In the rows, zero is written as 128.
Known rows, with every step that occurs:
a > r > e > s: [149 164 130 174 125 128 168 134 132  85 118 153 129 141 114 139 153 141
  64 149  66 153 164 161 105 114 127  87  85 164 146 103]
j > h > e > s > c > r > p: [103 155  70 120 111 136 140 107 137 116 124 147  99 135  86 121 142 161
  72 173  91 117 114 187  93 107 125  72 113 172 117 120]
a > r > p > s > y > h: [186 135 137 152 106 167 108 143 132  95 116 118 145 160 142 137 151 140
  75 163 143 139 185 161 125 128 200  99  91 179 132 108]
p > s > j > h > e: [180 201  75  91 153 163 133 132 105 112 133 123 114 137  94 163 157 147
  81 182 118 115 143 147 135 155 130  86 116 200 112 148]
y > s: [167 166 121 154 149 129 152 125 100  88 116 119 116 168 107 150 148 128
  68 170 118 125 167 182 156 109 144  90 107 169 110 138]
y > s > e: [181 166 124 145 139 149 127 151 123  93 133 105  94 146  97 145 154 106
  89 168 105 106 170 187 156  91 146  90 109 175  93 115]
a > r > p > s > y: [173 144 131 146 111 152 117 128 139 108  77 136 123 158 136 170 147 144
  52 150 145 139 171 155 114 140 199  89  87 187 129 119]
c > r > p: [139 162 105 149 108 138 167 119 162 108  92 144 115 163 106 157 165 158
  81 165 107 150 126 184 132 106 188  87 101 141 126 109]
y > h: [176 172 116 151 145 141 176 143 120  90 142 108 121 171 106 137 165 134
  95 181 104 142 167 185 161 107 149 105 108 162 121 109]
e > s > c > r > y: [136 153 145 158 105 122 151  97 161 117  87 131  97 148  98 126 121 145
  88 180 105 140 172 156  73  97 109  83  99 194  82 127]
a > r > p > s: [166 158 123 145 124 153 136 127 127 103  94 147 134 151 130 179 157 154
  35 146 108 155 176 165 136 137 203  80  76 173 150 114]
a > r > c > s: [170 209 136 161 127 133 176 121 129 105  79 157 109 156 126 165 118 140
  36 132 115 149 195 148 114 109 165 102  88 137 112 122]
y > r > c > s > p: [133 164 114 143 106 116 161 118 122 103  83 129  83 193 107 165 134 161
 105 158 145 151 166 162 140  99 186 135  95 157 100 116]
p > s > e: [191 179 126 122 138 163 131 151 132 111 108 109  90 130 104 183 158 123
  85 166  94 117 186 170 149 115 165  92  94 213 113 108]
j > h > e: [155 205  71 117 158 134 175 127 127  95 130 137 108 156  93 154 166 154
  69 169 109 106 116 172 150 125 128  90 117 170 128 140]
h > e > s > c > r: [117 170  97 137 102 114 179 111 148 138 112 140  69 141  85 119 138 143
  77 162  90 123 144 169 101  88 116  84  92 173  93 129]
c > r > y > h > e: [177 186 129 145  96 146 151 128 202 106 135 136 146 152 125 117 172 152
 112 171 112 131 159 156 123  76 148 101  86 137 104 138]
r > c > s: [169 199 125 140 140 137 173 121 108 106  86 136 102 150 105 186 125 146
  60 153 110 142 191 163 126 115 145 112 103 161 105 123]
a > r > c > s > j > h: [174 219 105 140 144 153 148 123 112  94 100 145 114 157 113 140 106 140
  59 153 126 146 168 136  99 143 137  97 114 143  94 129]
j > h > e > s: [138 193  74 116 153 132 152 114 108  98 138 139 116 142  85 147 164 156
  62 176  79 102 117 174 122 134  92  79 121 182 123 134]
r > p: [148 152 102 138 136 142 163 128 120  92 112 131 115 165 102 176 166 151
  69 165  99 150 142 194 152 129 170  94 104 165 134 106]
j > h > e > s > c: [126 173  74 118 148 124 160 116  99 106 139 125  85 144  76 130 130 145
  63 179  91 104 140 176 112 123  82  78 118 205 107 133]
j > h > e > s > y > r > a: [140 148  98 129  98 124 123 120 132  87 129 124 116 165  92  99 163 171
  83 154 139 113 106 164 105 128 116 119 114 182 124 146]
y > r: [150 157 106 155 120 117 171 132 128  94 117 121 101 195  94 147 164 159
  84 165 132 140 136 172 157 106 168 120 100 173 110 129]
r > c > s > y > h: [187 180 142 148 120 151 144 138 115 101 109 106 113 159 122 143 120 132
  98 167 145 126 200 161 112 109 141 127 119 167  87 117]
h > e > s: [139 179  87 124 131 123 167 117 120 117 133 141 103 143  89 155 168 149
  65 160  70 121 136 177 122 119 103  90 104 173 115 130]
j > h: [160 192  92 137 169 131 175 120 110  81 114 120 110 169  93 156 155 145
  72 183 118 121 130 176 146 134 133  89 123 182 125 129]
a > r > c: [162 196 125 156 137 139 182 121 140  99 101 147 107 170 110 154 137 122
  47 143 118 167 185 159 126 109 162 100  76 145 129 127]

Rows:
[164 205  62 103 155 147 160 131 122 102 146 129 105 161  85 136 156 139
  94 179 114 118 109 162 139 140 114  88 123 169 103 144]
s > j > h > e
[157 150 139 168  91 145 142 139 158  91 129 110 136 143 114 101 156 136
 135 183 104 130 153 166  87  89 119 110 114 163 111  99]
c > r > e > s > y > h
[150 180  80 124 163 146 137 117  86  95 135 115 109 158  74 131 143 139
  87 195  92 133 120 169 105 158  87  82 141 190 100 121]
e > s > j > h
[171 197 141 163 112 131 156 121 138 108  63 144  95 163 130 150 109 134
  53 135 152 133 190 139  93 116 158 113  98 158  92 130]
a > r > c > s > y
[174 232  87 121 131 156 148 129 127 105 118 162 113 147 110 137 118 143
  57 139 118 130 157 139 104 133 132  99 106 134  95 144]
a > r > c > s > j > h > e
[173 167  96 125 144 171 110 128 112  92 115 137 139 152 116 155 146 150
  60 169 120 152 148 156 119 167 178  71 103 179 135 119]
a > r > p > s > j > h
[159 173 129 142  92 144 131 113 186 111 145 138 153 136 113 110 167 157
 105 177  83 129 159 158  96  83 112  94  95 147 105 128]
c > r > y > h > e > s
[120 120 123 168 104 120 156 143 108  88 136 114  91 161  87 128 134 153
  99 172  95 147 168 176 113  96 119 120  91 210 116 108]
y > r > e > s > c
[168 184 141 158 112 131 164 106 192 102  79 143 122 161 118 148 153 153
  94 172 121 141 154 152 109  96 153  93  95 157 105 134]
c > r > y
[173 215  70 111 145 141 151 135 108 107 124 137 106 145  98 146 140 161
  82 165 111 101 118 155 128 145 116  95 132 163  86 135]
c > s > j > h > e
[164 160 130 136 144 135 164 130  98 117  94 107  74 149 102 170 124 135
  65 175 123 142 201 165 136 127 153  92  89 229 111 128]
p > s > c
[156 169  95 130 126 139 156 134 116 108 172 122 130 145  94 125 172 142
  85 175  69 123 153 183 135 105 107  97 106 161 118 115]
y > h > e > s
[134 154  87 120 120 131 157 129 122 110 157 121 111 164  93 123 179 138
 122 179  84 132 140 186 144 103 126  93  99 157 119 102]
y > h > e > s > p
[154 159 111 140 129 150 151 142 109  93 141 124 118 139  87 144 150 135
 107 178  68 159 153 170 103 137  94  96 112 182 116 105]
r > e > s > j
[146 186 118 131 134 127 178 114 120 111  75 132  84 170 108 180 131 140
  96 157 123 150 180 165 135 113 163 108  98 157 105 108]
r > c > s > p
[170 189  77 115 152 148 127 132  96  88 155 119 118 156  94 123 148 133
  85 181 124 105 127 168 142 135 112  85 128 166  93 161]
y > s > j > h > e
[145 181  97 142 127 152 145 125 133  89 126 130 125 135  88 117 147 145
 119 193  83 138 118 157  81 127  98  85 128 164 114 110]
c > r > e > s > j > h
[142 164 130 169 113 124 196 142 158 104  95 124  82 146 104 132 132 134
 108 166 112 149 165 169 117  80 151  96  86 174 117 110]
s > c > r > e
[121 116  82 129  73 128 108 122 136 108 133 134 114 175  94 136 172 174
  88 161 126 116 111 176 111 116 144 119 112 182 106 127]
h > e > s > y > r > p
[143 178  78 118 136 129 137 114 118 102 121 126 103 150  90 136 156 147
  78 180 120  85 111 163 101 138  87  92 135 197 101 143]
j > h > e > s > y
[173 182  95 131 133 144 174 149 136 100 161 123 122 157 105 133 176 140
  95 166 101 125 153 183 166 100 143 108  97 152 121 126]
y > h > e
[145 166  93 125 115 122 151 117 128 119 118 127  94 153  94 141 158 143
  79 163 109 108 130 165 105 122  99 101 114 191  97 136]
h > e > s > y
[155 168  95 132 142 140 153 122  98 110 131 120  99 161  76 139 147 132
  90 181  83 152 142 171 114 145 101  88 120 183  92 120]
e > s > j
[144 124 135 159  90 121 138 123 129  90 105 115 106 182  95 106 153 158
  86 153 137 146 136 171 107 120 134 127 103 184 115 126]
e > s > y > r > a
[180 201 128 131 128 160 145 147 136 108 101 128  84 132  97 179 129 124
  82 150  93 121 198 170 128  96 146 110 109 167  89 100]
r > c > s > e
[168 164 162 148 111 141 142 109 170 121  66 125 101 141 121 156 120 143
  85 178 136 143 205 140  95 102 163  84  78 215  97 141]
p > s > c > r > y
[167 160 153 168 104 140 156 128 180 102 115 111 114 162 118 101 127 135
 118 187 132 149 191 163 109  77 147  98  89 171  91 123]
s > c > r > y > h
[153 148 128 154 120 133 149 133 122  90 113 118 115 145 102 147 154 137
  99 172 102 127 155 165  93 125 100 108 115 201 119 110]
r > e > s > y
[139 170 125 162 111 131 170 124 152  99 105 142 121 132 107 145 161 149
  96 168  69 144 144 168  97  94 123  91 101 157 133 107]
c > r > e > s
[171 162 124 125 100 174 113 144 174 121  94 127 107 123 109 180 165 140
  92 161  96 127 163 179 132  99 204  83  91 176 122  90]
c > r > p > s > e
[188 188 147 169 107 149 149 137 131  98 101 127 122 166 137 125 112 128
  76 145 149 133 204 145 105 102 159 122 101 146  94 118]
a > r > c > s > y > h
[147 149 113 143 145 115 156 121 105  92 105 113  95 184 106 146 153 123
 106 175 133 134 153 182 164 108 166  87 103 168 109 125]
y > s > p
